(in the rows, 128 means zero)
Known rows, with every step that occurs
K > T > U: [142 164 108 150 129 112 124  82  74 164 136 112 111 148 134  90  91 145
 125 119 133 119 103 132 150 151 108 151  96]
T > U > G > L > X: [143 112 153 168 144 103 125 142  99 152 147 172 167 194 173 139 126 114
 100  77 140  53 114 146 143 158  89 111  71]
K > T > U > B > H > L > X: [100 167 114 106 170 144 112  75  64 202 144  90 137 151 133  61  46 123
 159  62 146 114 119 137 146 158 147 181  49]
C > K > T > U > G: [142 173 113 215 171  85 124  74  68 169 164 104 138 142 152  76 126 115
 120  84 138  97 136 159  87 142 108 128  99]
G > L > H: [126  95 156 134 122 124  73 124 156 122 124 162 125 166 132 112 136 118
 108 125 132 110 142 118 177 178 110 116 148]
N > D: [119 126 117 151 122 141 148 106 121 106 112 107  99 109 113 150 136 125
 130 148 151 124 117 128 130 134 137 115  95]
T > U > W > C > K: [162 154 128 232 163 152 131 103  75 136 129  93 156 144 156 133 110 119
 163  82 142  89 109 158  74 152 108 150 138]
H > L: [128 135 138 110 129 152 122 102 146 147 141 120 114 139 105 102 116 140
 157 134 115 147 134 143  97 139 124 149 145]
D > N > C > K > T > U: [117 155  69 193 143 131 148  73  15 133 122  56  71 139 158 112 109 154
 103 120 175 123 114 134 116 154  91 126 118]
X > B > U > G: [145 128 189 190 198 105 130 154 131 139 109 110 125 122 141 105 180  97
 148  88 109 131 133 146 102 121 150 135  98]
C > K > T > U > B > H: [116 182  96 171 168 130 112  41  55 165 128  78 130  95 145  75  77 108
 143  65 166 101 139 128 125 139 170 163  63]
K > T > U > B > H: [123 170 113 133 155 144 123  54  71 168 120  96 124 126 142  75  62 119
 151  78 150 110 126 129 161 142 174 172  45]
B > H > L > X: [107 121 129  76 140 158 112 139 120 165 136 111 147 140 129 109  95 134
 155  73 110 139 140 132  97 134 120 139 119]
N > C > K: [109 147  85 161 144 151 164 111 102 101 126  96 110  95 124 134 147 148
 116 127 161 137 123 140  71 123 127 107 139]
G > L > X: [122 106 124 117 131 103 111 168 124 129 136 156 150 143 154 152 133 129
  93 117 141  83 115 113 164 157  93 115 114]
X > B > H: [119 113 148 111 163 163 122 141 143 122  93 115 109  99 133 134 145 114
 151  77 105 115 134 122 125 116 163 114  92]
W > U > G > L > X: [114  95 143 148 164 108 116 187 130 171 186 187 184 148 184 141 163 111
 100 109 113  72 119 156 131 159  90 134 115]
U > T: [112 102 126 149 125  84 131 116 158 149 129 132 138 139 137 124 119 124
 147 110 138 135 120 136 122 141 118 151  99]
K > T: [135 159 103 128 148 100 121 112 110 146 140 111 113 122 130  88 114 136
 124 136 125 137 123 122 146 142 114 138 125]
U > W > C > K: [153 145 126 206 181 136 128 133 112 120 136  92 159 117 153 130 131 110
 164  98 137 107 130 152  71 143 114 137 167]
D > N > C > K > T: [109 150  66 170 163 117 148  99  53 117 128  55  76 115 155 110 130 150
 103 137 167 141 134 130 111 145  97 115 147]
D > N: [123  99 132 140 127 125 123 134  98 125 116 106 108 152 155 143 123 122
 117 129 132 127 143 124 154 137 115 124 138]
D > N > C > K: [101 120  89 172 143 146 159 118  69  98 113  71  87 120 153 150 142 141
 109 130 167 134 139 138  94 130 109 106 147]
G > L: [145 116 133 127 116 125 114 118 147 114 127 156 124 133 138 138 136 136
 114 137 131  98 126 117 148 149 117 123 128]
C > K > T: [125 168  85 165 162  86 111  98  92 146 149  94 123  93 136  88 130 126
 112 124 142 129 134 128 109 138 112 131 144]
W > C > K > T: [142 179  92 183 168  95 118 109  73 141 152  94 143 101 162  96 135 153
 127 122 144 147 113 123  97 157  87 143 147]
C > K: [118 137 112 167 143 114 121 116 111 126 139 110 135  98 131 128 142 118
 118 117 143 120 141 129  94 126 125 116 148]
W > C > K: [134 150 119 184 148 125 128 122  90 121 138 112 159 109 157 136 148 146
 131 110 147 136 119 126  82 143 102 132 148]
B > H > L: [129 127 136  85 123 180 119  90 143 152 125 110 123 130 115  96  95 143
 175  95 102 152 156 137  78 128 143 149 129]

Rows
[ 89 106 163 159 179  79 115 162 142 188 112  95 129 133 125  99 135 120
 171  80 129 157  98 134 111 158 107 187  87] => H > L > X > B > U > T
[108 128 168 139 183 122 109 171 112 165 114  93 119 124 118 103 144 124
 148  97 116 151 107 127 117 146 119 161 118] => H > L > X > B > U
[140 142 140 222 169  84  71  68  98 162 160 139 142 175 156  60 128 100
  98  84 141  82 151 147 135 189  93 111 123] => C > K > T > U > G > L > H
[106  88 160 155 203 114 115 211 147 155 168 182 160 132 178 156 198  94
 102  93 102  54 104 159 143 156 110 117  92] => W > U > G > L > X > B
[149 146 130 166 163  75 115 128  79 172 165 155 156 186 174  99 114 123
  95  84 136  61 107 141 162 172  76 121  67] => K > T > U > G > L > X
[142  95 214 198 193 102  75 146 157 131 103 145 124 158 140  88 183  88
 127  90 113 113 146 134 153 169 133 122 114] => X > B > U > G > L > H
[151 107 195 187 152  96  75 125 142 147 122 149 148 177 148  79 149 102
 124 101 123 135 164 134 140 168 118 139 140] => B > U > G > L > H
[120 121 179 180 214  82 125 206 109 152 119 114 151 134 155 115 174  89
 127  68 121 118 119 140 120 130 128 125  84] => L > X > B > U > G
[119 125 190 164 214 106 121 177 124 172 133 107 140 143 131  90 161 104
 157  74 107 135 124 157  90 139 122 145 103] => H > L > X > B > U > G
[166 158 140 235 184 123 118 129  87 138 116  67 160 108 154 111 128 115
 174  97 139 145 130 142  61 144 119 180 171] => B > U > W > C > K
[148 118 165 173 157  73 114 172 110 152 134 143 171 158 173 117 145 113
 110  92 133 106 134 132 126 149  98 139 102] => B > U > G > L > X
[130 132 163 164 166 121 117 152 117 134  90  99 104  97 126 118 159 118
 141 112 122 145 114 120 131 129 144 151 112] => X > B > U
[109  87 161 173 165  51 101 180 143 155  98 130 139 129 162 137 155 115
 129  84 147 106  91 112 163 169  99 163  69] => G > L > X > B > U > T
[ 95 106 138  99 180 142 117 191 122 133 106 118 135 111 149 145 142 106
 129  53 114 100 119 119 142 125 144 101  81] => L > X > B > H
[149 188  97 206 147 111 119  78  35 156 146  95 143 126 164  97 113 160
 125 103 150 128  94 127 103 166  80 155 119] => W > C > K > T > U
[123 113 144 179 123  68 121 114 128 167 110 107 143 129 139 105 115 128
 159 111 140 171 122 124 111 140 117 192 102] => B > U > T
[178 172 119 189 168 135 129 100  74 159 135  93 134 167 155  91  83 135
 169 101 124 107  91 152 130 170  97 167 117] => K > T > U > W > C
[ 99 168  74 200 172 132 157  52  13 135 117  50  78 127 154 101  96 131
 116 119 203 108 114 140 146 155 135 143  79] => D > N > C > K > T > U > B
[ 96 118 148 109 184 139 118 175 138 149 133 119 117 129 113 123 152 122
 141  98 115 114 105 137 125 145 115 121 113] => H > L > X > B
[116 148 147 118 133 196 126  41 108 167 118 107 124 141 116  87  63 121
 189  79 138 118 136 146 111 136 184 177  66] => T > U > B > H > L
[128 110 162 153 171  96 100 192 115 132  99 130 126 115 152 141 163 121
 107 100 136  99  97 102 169 157 109 142  97] => G > L > X > B > U
[116 149 139 160 140 141 135  80  93 146 122 123 131 141 129 118  96 110
 140 109 166  94 111 135 159 140 169 158  62] => T > U > B
[123 177 124 116 156 166 117  25  85 186 132  87 113 135 118  45  49 130
 181  85 137 128 135 143 130 149 166 191  62] => K > T > U > B > H > L
[158 134 150 175 164 124 117 136 125 144 105  81 132 130 126 103 106 101
 171 112 122 133 139 146 110 129 143 175 150] => B > U > W
[160 118 194 189 183 103 114 141 148 126 108 137 122 125 151 115 184 104
 136  99 116  98 132 135 123 142 136 134  96] => X > B > U > G > L
[140 178  70 202 182 145 158  74  64 134 134  57  96 126 125  91  96 128
 144 105 157  98 113 171  84 142 121 134 127] => N > C > K > T > U > W
[179 175 127 234 163  93 119  72  68 149 161 136 156 154 191  95 138 148
 119  88 145  82 114 143  95 179  73 134 101] => W > C > K > T > U > G > L
[ 91  93 118 152 124 103 125 130 153 184 157 147 154 122 152 131 136 127
 145 128 123 137 106 151 114 151 114 187 112] => W > U > T
[152 170  96 214 179 113 112  78  78 161 143  73 120 130 134  85  89 100
 144  93 137  84 129 156 106 149 119 150 135] => C > K > T > U > W
[113 176  61 158 163 124 153  95  83 117 140  79  98  88 128  94 136 153
 110 136 162 145 121 139  88 135 111 118 139] => N > C > K > T
[132 198 105 215 177 110 125  62  35 157 144  92 146 113 160  87 103 131
 137  99 183 113  95 130 129 165 128 174  79] => W > C > K > T > U > B
[ 89  99 155 173 177  51 118 190 124 169 102 107 141 121 150 129 150 107
 140  77 143 136  91 120 141 151 116 166  68] => L > X > B > U > T
[ 65 121 126  87 173 181 110 136 118 199 164 124 166 115 140 103  97 109
 165  86 121 122 129 149 118 141 162 192  94] => W > U > B > H > L > X
